Known rows, with every way that one mark hangs from another:
fomi[posod[domip nemi[rarenil zudul[supi zodal zozas]]]]: [ 15.9 -57.4   2.6 -16.4   4.3   2.3   4.0 -23.4 -80.9 -14.8 -38.4  32.8
  -0.6   2.8 -11.2  38.3   1.4  20.8]
zudul[supi]: [-12.9 -12.9   7.9 -22.1   3.1  -2.2  -6.1   3.0 -11.3 -25.2  21.6  24.8
  -6.6   6.1  16.9  27.9  12.6  11.5]
rarenil[nemi[posod zudul[supi zodal zozas]]]: [  8.5 -46.5 -16.4 -23.8   3.7  -3.5  10.2 -21.8 -70.4 -17.3 -13.7  36.7
   2.2  27.0  25.9  34.8  -2.6  30.0]
nemi[posod zudul[zodal zozas]]: [  4.4 -36.0 -33.3 -26.1  15.1   9.1   7.1 -13.9 -60.9 -11.2  -1.1  38.2
 -11.0  20.9  32.9  31.3  19.3  25.6]
rarenil[nemi[posod zudul[zodal]]]: [ 12.8 -43.3 -31.0 -41.2   9.9  13.3   4.8 -17.6 -47.2 -11.5  -6.4  33.6
  -2.5   4.5  19.9  34.8   3.5  27.8]
zudul[supi zodal zozas]: [-10.9 -22.3   1.9 -11.5   0.9 -13.3   9.1  -9.4 -45.9 -17.7   5.5  33.3
  -9.9  26.0  21.7  28.3  19.8  17.5]
fomi[posod[nemi]]: [  0.6 -23.2  -1.0 -29.9  13.5  -0.2 -25.4  -2.2 -24.7  -4.8  16.3  33.8
  -5.0  -5.6   1.2  29.9  11.4  15.7]
supi[zudul[zozas]]: [-15.2 -17.6 -11.6  -7.4  25.1   0.1 -25.6   3.3 -26.5 -18.8  31.1  31.7
 -15.7  17.0  12.0  27.9  14.9  18.3]
posod[domip nemi[rarenil zudul[supi zodal zozas]]]: [  7.2 -59.8   1.7 -17.1  -1.4   3.0   4.9 -17.3 -78.8 -21.6 -38.9  31.0
 -14.8   9.8  -3.2  33.0   2.8  18.4]
zodal[zudul]: [-14.6 -21.9  11.1 -17.0  22.1   6.4 -12.2   7.2  -6.7 -24.5  28.8  25.8
 -14.7   0.9   9.5  28.1  17.9  11.3]
rarenil[nemi[zudul[supi]]]: [ -0.7 -31.8   1.1 -27.2   8.8   5.6   0.8  -7.2 -33.1 -27.3   5.3  19.7
  -3.2   7.8  14.6  32.6 -13.8  20.0]
fomi[posod[nemi[rarenil zudul[supi zodal zozas]]]]: [ 13.9 -56.2   3.2 -14.8  13.3  -7.7   3.4 -28.0 -73.5  -7.2 -29.5  33.0
  -4.2   3.7   6.7  36.4  -0.5  21.6]
nemi[zudul]: [ -5.1 -20.8 -14.9 -29.2  20.4  17.6  -1.2   0.3 -24.5 -21.5  18.7  21.0
 -16.2   2.2  22.3  29.2   9.1  15.5]
posod[domip nemi[rarenil zudul[zodal]]]: [ 11.2 -56.1 -11.7 -33.7   4.9  20.1   0.2 -12.9 -56.1 -15.7 -31.4  27.5
 -19.9 -12.5  -9.5  32.9   9.7  15.9]
zodal[zudul[supi zozas]]: [-18.4 -25.4  24.5  -0.5  15.9 -10.7  -7.5   3.0 -29.6 -29.9  21.0  29.2
  -9.6  23.4  15.7  28.2  12.5  13.4]
domip[posod[nemi[rarenil zudul[supi zodal zozas]]]]: [  9.1 -55.5   9.4 -11.8  11.9  -3.5  -6.8 -20.0 -67.8 -13.8 -36.1  30.0
  -5.0   8.5  21.3  32.2  -9.2  15.6]
rarenil[nemi[posod[domip]]]: [  4.7 -26.7 -23.2 -44.5  -3.2  16.2 -24.4   6.2 -29.2 -19.1   9.3  33.4
   3.7   2.3   7.0  32.1  10.0  18.2]

Rows:
[  8.5 -35.0 -27.6 -42.2  14.6  16.5 -13.6  -4.8 -35.1 -16.6   8.3  29.0
  -1.6   3.3  26.5  32.9  -2.4  23.4] => rarenil[nemi[posod zudul]]
[ 16.1 -46.9 -31.3 -41.0   6.2  28.3   4.3 -12.6 -46.7 -17.9 -22.9  29.7
  -6.3 -13.0   9.0  36.9  20.3  17.8] => nemi[posod[domip] rarenil zudul[zodal]]
[  7.5 -56.8 -15.1 -22.9  15.1   2.3  -5.8 -18.4 -70.7  -6.2 -23.8  31.8
 -24.8   6.9  19.3  29.6   6.9  18.8] => posod[nemi[rarenil zudul[zodal zozas]]]
[  3.9 -27.6 -28.2 -38.8   8.7  29.9  -4.4   3.2 -34.1 -25.8   5.7  29.1
  -4.5  -0.3  10.6  33.1  14.3  18.6] => nemi[posod[domip] zudul]
[  5.3 -49.4   7.4 -27.4   0.7  13.8  -8.6  -4.6 -44.1 -28.9 -24.0  22.0
 -12.0 -10.1  -8.5  32.6  -5.2  12.0] => posod[domip nemi[rarenil zudul[supi]]]
[  8.1 -34.5  -8.2 -31.4  13.9  20.4 -10.1  -3.9 -45.4 -16.1  -2.5  29.3
  -4.1  -7.2 -15.8  34.4   2.3  19.2] => fomi[posod[domip nemi[zudul]]]
[  7.0 -47.8  -9.4 -36.0   9.2  23.6 -17.1  -0.9 -43.3 -20.3 -16.5  22.9
 -18.8 -14.1  -3.7  31.2   2.3  11.5] => posod[domip nemi[rarenil zudul]]
[  1.6 -37.7  -3.9 -36.0  -0.3  12.7 -30.7   5.4 -30.3 -16.4  -6.7  27.4
 -16.0 -13.1  -4.2  28.3  13.1   7.6] => posod[domip nemi[rarenil]]
[ 13.7 -52.5  -4.8 -28.3  17.6  13.2 -11.5 -15.8 -45.9  -8.5 -28.4  26.6
 -10.1 -14.2  15.3  32.1  -2.8  13.0] => domip[posod[nemi[rarenil zudul[zodal]]]]
[  0.0 -31.6 -15.1 -22.2   2.6  12.8   1.3  -0.8 -56.3 -31.5  -2.3  32.7
  -0.2  22.8  16.2  33.1   8.2  20.9] => nemi[posod[domip] zudul[supi zozas]]
[  1.7 -33.0  -0.5 -27.4  21.1  15.0 -19.7  -0.5 -32.5 -16.1  -0.2  26.2
  -8.5  -1.4  16.7  28.3  -7.9  13.7] => domip[posod[nemi[zudul]]]
[ 11.9 -47.0 -11.9 -24.3  25.0   5.0 -25.1 -12.4 -59.1  -3.6  -7.5  29.6
 -10.3  -1.3  17.7  32.8  -1.2  17.4] => fomi[posod[nemi[rarenil zudul[zozas]]]]
[  9.0 -44.2  -2.0 -30.1  21.7  16.8 -29.5  -3.8 -32.8 -13.2 -13.6  22.1
  -9.2 -14.9  21.3  30.2  -9.3   8.9] => domip[posod[nemi[rarenil zudul]]]
[  9.4 -57.4   4.6 -26.5  -2.9  11.1   8.2 -17.0 -57.4 -24.3 -38.6  26.6
 -12.7  -8.8 -14.4  34.9   3.0  16.2] => posod[domip nemi[rarenil zudul[supi zodal]]]
[ 13.6 -48.9 -14.9 -32.3  -1.5  19.4  12.5 -16.0 -48.0 -26.6 -29.3  29.0
   0.4  -8.9   4.2  38.5  13.3  18.2] => nemi[posod[domip] rarenil zudul[supi zodal]]
[  9.9 -54.2 -11.3 -32.2  13.6  10.1  -2.4 -18.0 -49.5  -8.6 -22.8  27.5
 -22.8 -11.3   8.4  31.2   7.1  16.7] => posod[nemi[rarenil zudul[zodal]]]
[ 10.5 -48.0 -17.5 -25.6  -5.1   6.7  11.8 -16.9 -78.1 -24.5 -22.9  36.7
   5.8  25.5   7.9  36.7  -0.5  29.0] => rarenil[nemi[posod[domip] zudul[supi zodal zozas]]]
[  5.0 -49.8 -12.9 -26.4   9.8  15.5 -20.5  -1.3 -65.2 -18.0 -17.0  27.1
 -21.3   4.9   8.0  29.7   2.9  13.6] => posod[domip nemi[rarenil zudul[zozas]]]
[  5.5 -46.3  -9.6 -33.8  17.8  13.6 -19.1  -5.5 -36.2 -13.6  -7.4  23.1
 -21.9 -12.5  14.6  29.0   0.2  12.5] => posod[nemi[rarenil zudul]]
[  6.0 -41.5 -14.9 -23.3  12.2   5.1 -11.4  -8.8 -48.7 -21.2  -6.3  28.8
  -3.5   9.8  39.7  32.8   3.7  17.0] => nemi[posod rarenil zudul[supi zozas]]
[ -3.8 -36.6   9.9 -22.4   8.4   2.2  -1.8  -6.0 -36.5 -25.1  -2.6  26.3
 -14.2   5.2   4.8  28.8  -4.9  17.6] => posod[nemi[zudul[supi]]]
[  2.2 -29.8 -32.2 -29.8  10.1  22.0  -8.1   3.2 -55.5 -22.8   4.9  33.6
  -6.9  18.5  21.8  31.3  14.4  20.2] => nemi[posod[domip] zudul[zozas]]
[  5.9 -57.7   2.6 -14.8   7.0  -7.5   3.3 -21.8 -71.9 -14.2 -30.1  31.2
 -17.8  10.6  15.0  31.0   0.8  19.0] => posod[nemi[rarenil zudul[supi zodal zozas]]]
